Known rows, with every step that occurs:
gera/pona/pesa/pume/doda: 0.27	-0.49	-1.17	0.56	3.83	-0.55	0.04	1.05	-0.81	1.89	1.44	1.66	-0.78	-1.50	0.25	-3.20	1.82	0.62	-0.74	-2.00	-1.12
pepet/pona/pesa/pume: 0.30	0.10	-1.90	-0.77	0.15	1.64	-1.12	-1.62	-0.31	-1.55	0.43	1.51	-1.18	0.59	0.10	0.39	1.22	-2.32	-2.08	0.87	0.05
pume/pepet/pona/pesa/mudot/gera: -0.42	-0.61	-2.44	-0.16	3.23	1.67	1.81	-1.75	-1.93	0.95	0.62	0.63	-0.20	0.30	0.85	1.84	-0.35	0.02	2.15	-2.67	1.06
pesa/pume/gera/pona: -1.05	0.55	4.23	-0.03	-1.50	-1.18	-0.61	2.92	0.49	1.42	-0.35	-0.34	1.19	-1.51	0.26	0.59	-0.88	0.84	0.93	-0.32	-1.55
mudot/gera/pona/pesa/pume/doda: 0.12	0.04	0.57	0.50	3.28	1.23	0.90	2.10	-0.99	2.81	1.74	0.77	-0.43	-1.40	0.82	-2.20	0.70	-0.24	1.43	-2.22	-0.91
mudot/gera: 0.03	0.50	2.77	0.02	-3.67	0.73	0.16	1.13	0.78	0.66	-1.30	-3.68	-0.27	-0.46	-0.07	1.63	-1.07	-0.14	1.11	1.98	0.26
gera/pona: 0.45	0.23	0.48	0.48	-1.78	-3.08	-0.32	1.67	1.98	-1.13	-1.15	-2.58	1.04	-1.22	-0.95	-0.89	-0.03	3.03	0.19	-0.32	-0.55
doda/mudot/gera/pona/pesa: -0.30	1.25	-1.78	0.30	2.49	0.05	-0.30	2.28	-0.02	-1.25	1.95	-0.44	-1.58	-0.92	0.01	-1.60	-0.37	0.41	1.86	0.82	-0.02
pepet/pona/pesa: 1.04	-0.04	-3.51	-0.37	0.01	-0.36	-1.17	-2.29	0.61	-2.55	0.30	-0.41	-1.96	2.24	-0.70	2.24	0.97	-0.94	-0.96	0.29	0.37
pesa/mudot/gera/pona/fevez: -0.41	-0.62	4.00	0.59	-2.02	-0.52	1.34	1.18	1.69	-1.24	-2.33	-0.65	2.90	-0.52	0.61	-1.43	-1.37	2.37	2.46	0.22	0.40
gera/pona/pesa: 0.08	0.13	-1.44	0.61	-0.76	-2.53	-0.91	0.46	1.37	-2.89	0.58	-1.41	0.00	0.14	-0.71	-1.20	0.72	1.03	0.25	-1.00	0.63
pesa/pume: -0.49	-0.05	2.93	-0.62	-3.12	0.96	-0.41	1.01	0.00	1.18	-1.43	-0.96	0.29	-2.32	0.10	-1.11	0.22	-0.79	-2.06	2.61	-0.13
mudot/pepet/pona: 1.78	1.04	-1.57	0.13	-0.37	-1.18	0.26	-1.96	0.76	-0.83	0.09	-1.18	-0.74	2.58	-1.09	2.83	-0.52	0.77	-0.10	-0.92	-1.04
doda/pona/pesa/pume: -0.47	0.24	-1.73	-0.85	-0.91	-0.75	-0.65	0.25	0.79	-0.18	-0.14	2.88	2.48	-1.59	-0.17	-2.41	0.43	-2.12	-3.52	2.69	0.73
pume/doda/mudot: 0.97	-0.32	-2.18	-0.02	4.43	0.27	-0.35	0.82	-1.07	3.80	-0.23	-0.09	-4.44	-0.89	-0.30	-0.81	0.66	2.65	-1.38	2.82	-1.48
pepet/pona/pesa/pume/doda: 1.13	-0.58	-3.25	-0.46	4.28	1.85	-0.49	-1.61	-1.43	2.16	0.84	2.61	-2.92	0.81	0.26	0.48	2.01	-0.95	-1.94	-0.46	-1.28
pume/pepet: 0.06	0.28	1.74	-0.11	-0.67	-1.49	0.90	0.25	-0.55	2.61	-0.79	-2.86	-0.40	-0.53	-0.76	0.10	0.22	1.81	0.53	0.99	0.25
pume/gera: -0.60	0.04	3.19	-0.07	-3.16	-0.83	-1.06	0.56	0.53	1.05	-1.00	-2.71	-1.20	0.87	-0.19	3.96	-1.21	0.12	0.97	1.53	-0.54
pona/fevez: 0.53	0.06	3.82	-0.01	-4.06	-1.20	-0.76	-0.91	1.61	-0.80	-2.38	-2.12	0.08	1.86	-0.76	-0.59	0.21	0.56	-0.19	4.17	0.43
doda/pona/fevez: 0.86	0.73	0.86	-0.56	-3.17	-3.51	-0.43	-0.50	3.41	-0.66	-2.78	0.17	3.30	1.60	-1.21	-1.05	-0.38	1.19	-1.74	5.57	0.17
pepet/pona/pesa/pume/gera: -0.60	0.53	0.33	-0.74	-0.21	1.64	-1.51	-1.05	-0.96	-0.34	1.08	1.42	-1.69	1.87	0.47	3.63	0.12	-2.99	-0.23	0.08	-0.87
pepet/pona/pesa/pume/doda/vuva: 2.36	-1.14	-6.40	-0.43	3.03	3.61	-0.92	-0.63	0.06	2.08	0.33	2.95	-0.91	2.50	0.04	-1.35	1.50	-1.40	-2.00	-0.14	-0.21
pesa/pume/pepet: -0.78	0.10	3.45	-0.62	-0.75	0.26	1.14	1.16	-1.38	4.12	-0.59	-0.90	0.32	-2.16	0.06	-2.06	0.58	0.30	-0.43	1.54	-0.26
mudot/gera/pona/pesa/pume: -0.75	0.75	2.00	-0.05	-0.99	0.81	0.20	2.37	0.00	-0.51	1.24	-0.10	1.40	-1.93	0.65	-2.18	-0.06	-1.68	1.25	-0.72	0.07
doda/pona: 0.41	0.36	-1.90	-0.57	-2.32	-3.51	-0.36	0.59	2.85	0.23	-1.99	-0.67	2.88	-0.79	-1.04	-0.39	-0.61	1.47	-2.48	3.33	0.08

Rows:
-0.75	-0.78	1.10	0.62	-0.88	-0.30	1.34	2.09	1.09	-0.45	-1.63	-1.18	2.33	-2.82	0.63	-0.42	-1.69	2.66	1.76	-2.13	0.33 | pesa/mudot/gera/pona
-0.16	0.84	0.08	0.54	-0.95	-0.92	0.00	1.49	1.02	-1.83	1.05	-2.21	0.40	-0.30	-0.14	-0.06	-0.27	-0.18	2.34	-1.44	0.62 | mudot/gera/pona/pesa
-0.58	0.00	0.41	0.00	-0.81	-0.55	-0.56	1.37	0.16	-1.41	0.96	0.50	0.78	-1.67	0.06	-3.12	1.08	-0.72	-0.97	-0.60	0.17 | gera/pona/pesa/pume
1.14	-0.23	0.33	0.31	-0.06	0.03	0.84	-3.39	0.47	-1.90	-1.56	1.13	1.13	3.13	-0.26	1.70	-0.75	1.21	0.24	-0.42	-0.31 | pesa/mudot/pepet/pona/fevez
-0.71	-1.55	-4.49	-0.12	-0.31	-1.63	-0.04	-1.08	1.03	-1.83	-1.18	2.52	2.95	-1.55	0.09	-1.32	-0.27	0.34	-2.91	0.43	2.00 | doda/pona/pesa/mudot
-1.61	-1.39	-0.43	0.73	0.43	-1.09	-0.52	0.42	-0.17	-1.94	0.38	0.61	0.97	-0.39	0.60	1.56	-0.93	1.19	1.49	-3.51	0.71 | pume/gera/pona/pesa/mudot
-0.34	0.32	-0.50	-0.40	5.20	4.49	0.10	1.44	-2.94	4.30	2.01	2.32	-4.23	-1.56	1.26	-2.16	0.86	-1.87	-0.27	2.02	-0.86 | pona/pesa/pume/doda/mudot/gera
-0.98	1.06	2.39	-0.07	1.69	0.29	1.82	2.40	-1.62	2.27	2.03	-0.06	1.35	-1.63	0.60	-2.43	0.14	-0.71	2.72	-1.89	-0.01 | mudot/gera/pona/pesa/pume/pepet
-0.10	0.90	4.97	0.52	-2.47	-3.24	-0.96	1.04	2.22	-0.76	-1.37	-1.75	0.88	2.59	-0.66	1.68	-0.95	2.08	3.00	1.36	-1.15 | pume/gera/pona/fevez
-0.29	1.06	0.91	-0.43	-0.32	1.66	-0.16	2.03	-0.13	1.48	-0.29	-1.72	-2.21	-1.31	0.11	0.53	-1.21	0.34	0.65	4.07	-0.36 | doda/mudot/gera
-0.88	-0.03	2.05	-0.35	0.51	1.08	0.59	-0.07	-2.32	2.32	1.45	0.32	-0.61	-1.24	0.31	-2.42	1.37	-1.81	-0.49	0.44	0.70 | pona/pesa/pume/pepet
0.45	1.34	4.77	0.56	-3.03	-2.08	0.51	1.61	2.57	-0.91	-1.49	-2.68	1.66	1.11	-0.43	-0.70	-1.01	1.59	3.21	1.90	-0.46 | mudot/gera/pona/fevez
-0.33	-0.91	-1.71	1.33	1.57	-1.30	0.87	-0.74	-0.49	-3.12	1.21	0.61	1.43	-0.58	-0.01	-1.45	-0.27	1.34	0.69	-4.98	1.01 | gera/pona/pesa/mudot/pepet
-0.12	1.19	0.51	-0.29	1.07	1.46	-0.68	-1.77	-1.75	-0.09	2.66	1.86	-1.72	3.28	0.19	4.56	-0.60	-3.40	0.91	-2.07	-1.17 | mudot/pepet/pona/pesa/pume/gera
0.76	-0.70	-2.38	0.30	0.81	0.14	0.86	-2.43	-0.06	-1.26	-0.93	0.34	0.42	0.97	-0.17	2.38	-0.95	1.47	-0.55	-2.70	-0.46 | pesa/mudot/pepet/pona
1.63	-1.25	-1.67	-0.17	-0.10	2.60	-0.24	2.03	0.30	4.73	-1.65	0.74	-0.23	-0.26	0.14	-3.09	0.35	0.19	-1.95	1.67	-0.29 | pesa/pume/doda/vuva
-1.21	-1.30	0.16	0.30	-1.46	2.23	0.37	-0.51	-0.95	-1.16	-0.11	-0.93	-0.17	-1.49	1.05	0.71	-0.64	-1.46	0.81	-0.83	2.18 | pona/pesa/mudot/gera
-0.13	-1.03	-3.05	0.05	0.72	2.34	0.35	-1.88	-0.41	-2.09	-0.12	0.64	-0.49	0.30	0.84	2.79	-0.63	-0.98	0.75	-1.63	1.04 | pepet/pona/pesa/mudot/gera
0.16	-1.56	-4.63	-0.09	0.85	1.11	-0.55	-2.84	-0.04	-2.95	-0.78	1.32	-0.84	0.19	0.31	1.70	0.57	-0.10	-1.56	-1.32	1.13 | pepet/pona/pesa/mudot
-1.48	0.29	4.97	-0.61	-3.10	1.08	-0.87	1.48	-0.46	2.33	-0.80	-0.58	-0.56	-0.68	0.53	2.27	-0.94	-1.13	-0.08	1.93	-0.82 | pesa/pume/gera
-0.16	-0.66	-4.05	0.31	0.69	-1.62	0.89	-1.71	0.13	-1.79	0.56	2.81	3.40	-0.19	-0.12	-0.52	-0.79	-0.12	-1.79	-1.60	1.60 | doda/pona/pesa/mudot/pepet
1.94	1.35	1.18	0.19	-1.13	-1.15	0.07	-2.96	1.31	-1.65	-0.61	-0.74	-0.43	5.07	-1.18	1.89	-0.31	0.45	0.76	1.45	-1.08 | mudot/pepet/pona/fevez
0.39	0.61	0.25	-1.04	1.63	0.38	1.02	-0.31	-0.97	3.25	-0.74	0.17	-0.25	-0.48	-0.17	0.02	0.67	0.78	-0.60	0.68	-1.15 | pesa/pume/pepet/pona
-0.73	0.56	1.29	0.07	1.96	-1.24	0.92	1.42	-1.27	1.62	1.54	0.56	1.01	-1.68	-0.08	-3.67	1.31	0.35	0.44	-1.56	0.18 | gera/pona/pesa/pume/pepet
-1.11	-0.63	0.21	1.26	1.40	-1.37	0.35	-0.35	-1.02	-1.92	2.05	0.91	1.27	0.92	0.37	2.00	-1.48	0.58	2.57	-5.59	0.19 | pume/gera/pona/pesa/mudot/pepet
1.48	0.89	-2.99	0.32	1.02	-0.57	-0.24	-3.00	-0.14	-2.46	1.94	-0.31	-1.84	3.50	-0.86	2.65	0.24	-1.26	-0.07	-1.82	-0.25 | mudot/pepet/pona/pesa
-0.61	-0.20	1.58	-0.52	-2.12	1.49	-0.94	-0.06	-0.71	-0.65	0.26	0.20	-0.66	-1.24	0.30	-1.88	1.20	-2.73	-1.95	1.65	0.89 | pona/pesa/pume
-1.03	-2.13	-1.15	0.32	-1.24	0.75	-0.22	-1.38	-0.79	-2.06	-0.66	0.09	-0.17	-1.22	0.51	-0.86	0.46	-0.45	-1.46	-0.61	2.17 | pona/pesa/mudot
0.67	0.88	-1.21	-0.18	0.98	1.43	-0.05	-2.16	-1.23	-1.16	2.17	1.67	-1.19	1.96	-0.14	0.95	0.65	-2.99	-1.16	-1.27	-0.38 | mudot/pepet/pona/pesa/pume
